What can hang from each mark:
Q_982: Q_840
Q_921: Q_68
Q_18: Q_40 Q_840
Q_68: Q_40
Q_840: Q_18 Q_798 Q_982
Q_425: Q_40
Q_798: Q_840
Q_40: Q_18 Q_68 Q_425 Q_982

Each row was made from one small tree. The marks that hang from a mark follow it in brackets, in the order of their numbers. Every link used is in the known rows. Write each row's tree.
Known rows:
Q_425[Q_40[Q_68 Q_982[Q_840[Q_798]]]]: [ 2.007  1.248 -0.413 -0.271  0.457 -0.171 -0.411 -1.745 -2.728 -1.380
  0.170  2.232  0.297  1.304 -3.643 -0.905  0.215  2.611  0.211  0.546
 -1.509  0.538]
Q_68[Q_40]: [ 0.186  0.741  0.104  2.124  0.415  0.244  0.318  0.286  0.114  0.442
  1.101  0.374  0.491  0.925  0.226  1.024 -0.792  0.849 -0.933 -0.449
  0.949 -0.417]
Q_921[Q_68[Q_40]]: [ 0.605  1.389 -0.410  2.385  0.125  0.667  0.838  1.362  0.947  0.411
  1.960 -0.042  1.170  3.380  0.592  1.391 -0.501  1.745 -1.317 -0.535
  1.494  0.747]
Q_425[Q_40[Q_18 Q_68 Q_982]]: [ 0.803 -1.105  0.202  0.893  0.022 -1.728  0.444 -1.753  0.390 -0.364
 -0.833  2.390 -1.573  0.323 -2.927  1.582  0.715  3.519 -0.064  1.182
  1.662  1.959]
Q_40[Q_18[Q_840] Q_68 Q_425 Q_982]: [ 1.605 -0.721 -0.078 -1.034  1.065 -2.131  1.483 -3.441  1.350  0.747
 -2.103  2.900  0.613  0.403 -5.636  2.341  0.607  4.034  0.637 -0.118
 -0.270  2.222]
Q_425[Q_40[Q_982]]: [ 0.074 -0.701  1.021  0.802 -0.121 -0.600 -1.648 -0.683 -1.524 -1.109
  0.501  1.575 -1.502 -2.771 -1.417  0.168 -0.887  1.922 -0.384  0.064
  0.197  0.305]
Q_840[Q_18[Q_40] Q_982]: [ 0.954 -0.163  0.127 -4.327  1.645  0.990 -0.859 -0.524  0.594  0.573
 -0.217 -0.285  0.624  0.718  1.672  0.568  1.099 -0.504 -0.209 -5.647
 -0.708 -3.084]
Q_798[Q_840[Q_18[Q_40[Q_68 Q_425]] Q_982]]: [ 2.402  0.157  0.061 -5.668  1.569  0.130  1.058 -3.318  0.624  0.941
 -0.249  0.834  2.160 -0.279 -0.095  0.921  1.317  0.780 -0.274 -2.096
 -1.013 -3.323]
Q_40[Q_18 Q_425 Q_982]: [ 1.164 -1.085  1.143  1.057  0.350 -1.975  0.028 -1.720  0.116 -0.377
 -2.257  1.965 -0.598 -0.459 -4.090  2.488 -0.463  2.118  0.014  2.241
  0.270  1.817]
Q_840[Q_18 Q_798 Q_982]: [ 1.672  0.674 -0.102 -4.350  1.820  1.114 -3.613 -1.029 -0.769  0.091
 -2.891 -0.253  2.549  0.801 -1.561 -0.752  0.315 -1.796 -0.305 -3.812
 -1.410 -2.011]
Q_798[Q_840[Q_18[Q_40] Q_982]]: [ 1.267 -0.752  1.209 -6.252  0.892  1.636 -1.245 -1.426  0.593  0.241
 -1.144 -0.571  0.366 -1.620  2.566 -0.471  1.367 -1.353 -0.515 -4.792
 -1.608 -3.776]
Q_68[Q_40[Q_18[Q_840[Q_798]] Q_425 Q_982]]: [ 1.884  0.057  0.293 -1.030  1.735 -1.064 -2.099 -3.115  1.001  0.493
 -3.690  2.212  1.285  1.108 -5.189  2.507 -0.576  2.430 -0.372 -1.170
 -1.815  0.782]
Q_798[Q_840]: [ 0.218 -0.612  1.026 -2.057 -0.735  0.633 -0.248 -0.900  0.113 -0.341
 -1.086 -0.388 -0.091 -2.357  1.179 -1.135  0.172 -0.821 -0.276  1.083
 -0.841 -0.585]
Q_921[Q_68[Q_40[Q_18 Q_425 Q_982]]]: [ 1.855  0.269  0.733  3.341  0.567 -1.238  0.903 -0.100  1.141 -0.046
 -0.717  1.909  0.502  3.111 -3.550  3.851 -0.973  3.821 -1.281  1.428
  1.900  2.565]
Q_921[Q_68[Q_40[Q_18[Q_840] Q_425 Q_982]]]: [ 1.538  0.043  0.432  0.934  0.927 -0.915  0.425 -1.289  1.861  0.701
 -0.902  2.175  1.064  2.516 -4.065  3.224 -0.525  4.384 -0.879 -2.002
  0.291  2.330]
Q_921[Q_68]: [ 0.340  0.661 -0.519  0.258 -0.166  0.388  0.524  1.104  0.970  0.142
  0.903 -0.423  0.734  2.330  0.228  0.427  0.269  0.795 -0.366 -0.117
  0.681  1.111]
Q_798[Q_840[Q_18]]: [ 0.567 -0.122  1.203 -3.441 -0.087  0.730 -2.396 -1.616 -0.500 -1.091
 -2.851 -0.443  0.375 -2.386  1.869 -0.987  1.142 -1.346 -0.712 -1.768
 -0.795 -1.431]
Q_840[Q_18 Q_798]: [ 0.985  1.170 -0.265 -2.949  1.188  0.459 -3.681 -1.483 -0.456 -0.880
 -3.384 -0.387  1.511  1.113 -0.388 -0.504  1.157 -1.652 -0.202 -2.358
 -1.289 -1.157]
Q_40[Q_18 Q_68 Q_425]: [ 1.262 -0.052 -0.724  0.313  0.436 -2.181  2.710 -2.201  1.423  0.914
 -0.776  1.472  0.762  3.105 -3.141  2.189  1.070  2.373  0.353  2.551
  1.243  1.476]
Q_982[Q_840[Q_798]]: [ 1.185  1.436 -0.442 -1.495  0.234  0.949 -0.351 -0.060 -1.672 -0.703
 -1.050 -0.023  1.025  2.708 -1.098 -1.513  0.468 -0.672  0.357 -0.886
 -2.610 -0.369]
Q_18[Q_40]: [-0.015 -0.225 -0.202 -1.439  0.264  0.180  0.564 -0.254  1.334  0.461
  1.193 -0.387 -0.932  0.949  2.101  1.003  1.245  0.192  0.224 -1.178
 -0.937 -1.322]
Q_40[Q_982]: [ 0.515 -0.546  0.982  1.222  0.316 -0.246 -1.036 -0.279 -0.685 -0.671
 -0.736  1.138 -0.691 -2.069 -2.015  0.792 -0.927  1.085 -0.113  0.875
  0.179  1.065]

Write each row's tree:
[ 1.512  0.610  0.383 -3.390  1.823  0.364 -4.124 -1.919  0.270 -1.127
 -3.090  0.371 -0.144 -0.166 -0.365  1.352  1.441 -0.219 -0.097 -2.479
 -2.053 -1.431]  Q_840[Q_18[Q_40[Q_982]] Q_798]
[ 2.564  0.945  0.777  1.639  0.896 -0.685 -0.017 -1.330 -1.597 -0.736
 -2.489  2.243  0.800  3.550 -4.938  1.918 -0.802  2.221 -0.632  0.562
 -1.162  1.097]  Q_68[Q_40[Q_18 Q_425 Q_982[Q_840[Q_798]]]]
[ 1.035  0.763 -1.163 -5.505  1.593 -0.189 -1.208 -3.375  1.682  1.089
 -0.741  0.205  1.365  1.377 -1.294  0.667  1.595  0.297  0.914 -2.779
 -4.513 -2.123]  Q_18[Q_40[Q_425] Q_840[Q_798]]
[ 1.722  0.087 -1.360 -4.894  1.957 -0.253  2.775 -2.953  1.797  2.849
  1.898  1.376  2.165  1.607 -2.268  1.203  0.750  2.729  0.957 -3.412
 -1.907 -2.264]  Q_18[Q_40[Q_68 Q_425] Q_840[Q_982]]
[ 2.811  1.365 -1.448 -5.355  2.810 -0.157 -0.550 -3.290  0.558  1.293
 -0.682  0.736  3.173  3.337 -2.205  1.423  1.412  0.567  0.261 -2.225
 -1.639 -3.057]  Q_840[Q_18[Q_40[Q_68 Q_425]] Q_798 Q_982]
[ 3.251  2.370 -0.277 -1.215  1.741 -0.598 -0.820 -3.009 -2.942 -1.353
 -2.862  2.487  2.549  1.789 -5.242  0.605  0.562  1.926  0.242  0.059
 -1.729  0.365]  Q_40[Q_68 Q_425 Q_982[Q_840[Q_18 Q_798]]]
[ 1.660  1.474  0.592  3.832  0.097  1.052  1.368  1.806 -1.488 -0.854
  1.870  1.424  0.576  2.725 -1.293  0.986 -1.253  3.395 -1.241 -1.271
  0.527  1.769]  Q_921[Q_68[Q_40[Q_982[Q_840]]]]
[ 2.025  1.262  0.427  0.398  0.845 -0.051  0.417 -1.125 -2.399 -1.590
 -1.297  2.256  0.738  0.657 -2.488  0.012  0.777  2.486 -0.001 -2.102
  0.021  0.822]  Q_40[Q_68 Q_982[Q_840[Q_18]]]
[ 2.355  0.804 -2.023 -6.349  2.523 -0.094  0.912 -3.487  1.922  2.568
  0.384  0.995  3.148  2.702 -3.488  0.753  1.174  1.656  1.086 -2.921
 -3.345 -2.508]  Q_18[Q_40[Q_68 Q_425] Q_840[Q_798 Q_982]]
[ 1.149 -0.273 -1.053 -2.091  0.732 -1.784  2.546 -3.302  2.077  1.492
 -1.428  1.785  1.456  2.598 -3.511  1.523  1.534  2.940  0.669 -0.926
 -0.662  1.004]  Q_40[Q_18[Q_840] Q_68 Q_425]
[ 1.942  0.078 -0.457 -3.652  2.040 -0.069 -0.810 -2.441  1.323  2.123
 -2.317  1.141  2.919  3.180 -4.347  1.258 -0.472  1.058 -0.372 -3.816
 -1.756 -1.161]  Q_68[Q_40[Q_18[Q_840[Q_798 Q_982]] Q_425]]
[ 1.006 -0.308  0.416  0.804  0.666  0.082 -0.084 -0.146  2.517  0.505
 -1.178  1.441  0.153  2.634 -2.332  2.367 -0.012  3.715 -0.943 -3.380
  0.654  2.415]  Q_921[Q_68[Q_40[Q_18[Q_840] Q_982]]]
[ 1.218 -0.983 -0.512 -5.545  1.282  0.610 -1.738 -1.495  1.986  1.410
 -3.700 -0.015  1.688  2.222 -3.208 -0.590  0.789 -0.398  0.563 -4.793
 -2.482 -0.465]  Q_40[Q_18[Q_840[Q_798 Q_982]]]
[ 1.008 -0.263 -1.423 -4.864  1.628  0.666  2.215 -1.676  2.447  2.576
  1.881  0.711  1.239  1.559 -0.759  0.294  1.311  2.064  0.872 -5.085
 -1.559 -2.009]  Q_18[Q_40[Q_68] Q_840[Q_982]]
[ 1.241 -0.511  1.289 -4.524  0.534  1.399 -1.961 -1.119 -0.711 -0.228
 -2.507 -0.267  1.470 -2.545  0.661 -1.459  0.097 -1.455 -0.754 -3.385
 -0.705 -2.466]  Q_798[Q_840[Q_18 Q_982]]
[ 2.870  1.600 -0.811 -1.386  1.426 -0.593  1.806 -2.606 -1.017 -0.173
  0.290  2.013  0.939  3.022 -3.849  1.535  0.828  2.726  0.874  1.275
 -2.717 -0.359]  Q_18[Q_40[Q_68 Q_425 Q_982[Q_840[Q_798]]]]
[ 1.331 -0.618  0.131 -2.009  1.458 -0.335  1.147 -1.587  1.277  2.213
 -0.851  1.493  1.921  2.097 -3.257  1.707 -0.719  2.095 -0.508 -4.463
 -0.487 -0.785]  Q_68[Q_40[Q_18[Q_840[Q_982]] Q_425]]
[ 1.094 -0.713  1.865 -3.554  0.643  0.658 -2.513 -2.020  0.153 -1.400
 -2.520  0.408 -1.188 -3.417  1.811  0.547  1.292  0.035 -0.560 -2.196
 -1.619 -1.798]  Q_798[Q_840[Q_18[Q_40[Q_982]]]]
[ 1.721 -0.192  0.350  1.671  0.030 -0.753  2.620 -0.618 -0.393 -0.540
 -0.855  2.231 -0.685  2.805 -3.660  0.944  0.706  3.193  0.417  0.420
  0.627  2.637]  Q_40[Q_18 Q_68 Q_982[Q_840]]
[ 1.275  0.603  0.220  1.308 -0.143 -0.441  1.581 -0.978 -2.739 -1.225
  1.639  2.691 -0.601  0.423 -2.409 -0.409 -0.122  3.771  0.095 -0.083
 -0.051  0.901]  Q_425[Q_40[Q_68 Q_982[Q_840]]]
[ 1.023  0.754  0.443  3.652  0.569  0.405 -0.199  1.194  0.301 -0.171
  1.031  1.053  0.434  1.275 -1.328  2.129 -1.457  3.012 -1.405  0.242
  1.685  1.739]  Q_921[Q_68[Q_40[Q_982]]]
[ 1.989  0.224 -0.056 -0.503  0.203 -0.757  0.372 -1.791 -1.320 -1.179
 -1.411  2.315 -0.573  3.279 -4.202 -0.158  1.211  2.806  0.235 -0.012
 -0.918  1.585]  Q_425[Q_40[Q_18 Q_68 Q_982[Q_840[Q_798]]]]
[ 1.461 -0.352  0.787 -0.861 -0.190 -0.244 -1.433 -1.076 -1.776 -1.804
 -2.437  1.555 -1.298  1.870 -2.874 -0.648  0.628  1.437 -0.051 -1.200
 -1.878  1.067]  Q_425[Q_40[Q_18 Q_982[Q_840[Q_798]]]]
[ 0.926  0.744 -0.061 -2.813  1.204 -0.524 -0.526 -2.314  0.279 -0.207
 -0.869  0.399  0.489  0.862  1.308  1.790  1.502  0.237 -0.098 -2.778
 -1.135 -2.444]  Q_840[Q_18[Q_40[Q_425]]]
[ 1.183 -0.119 -0.638 -4.025  0.962 -0.946 -1.242 -3.146  1.668  0.806
 -3.956  0.630  1.562  2.082 -3.766  0.631  1.340  0.295  0.674 -1.537
 -2.893  0.239]  Q_40[Q_18[Q_840[Q_798]] Q_425]
[ 2.831  2.352  0.818  0.288  1.785  0.215 -2.346 -1.997 -3.482 -1.652
 -2.410  2.190  2.243  1.475 -3.624  1.204 -0.911  1.340 -1.025 -1.630
 -1.849 -0.794]  Q_68[Q_40[Q_425 Q_982[Q_840[Q_18 Q_798]]]]
[ 1.186  1.621 -0.587  2.487  0.447 -0.314  1.358  0.112  0.337  0.614
  1.872  0.591  2.093  3.361 -0.958  2.232 -1.039  2.312 -1.280  0.636
  1.362  0.479]  Q_921[Q_68[Q_40[Q_425]]]
[ 2.038  0.346  1.385  3.042  0.306 -0.955  1.965 -0.671 -1.645 -0.649
 -0.884  2.629  0.001  2.609 -3.636  2.488 -1.134  3.277 -0.771  0.137
  0.287  1.551]  Q_68[Q_40[Q_18 Q_425 Q_982[Q_840]]]
[ 1.374  0.639  0.801  3.146  1.007 -1.008 -0.026 -1.041 -1.253 -0.147
  0.587  2.224  0.641 -1.055 -3.346  2.757 -2.134  2.519 -0.947  1.891
  0.765  0.473]  Q_68[Q_40[Q_425 Q_982]]
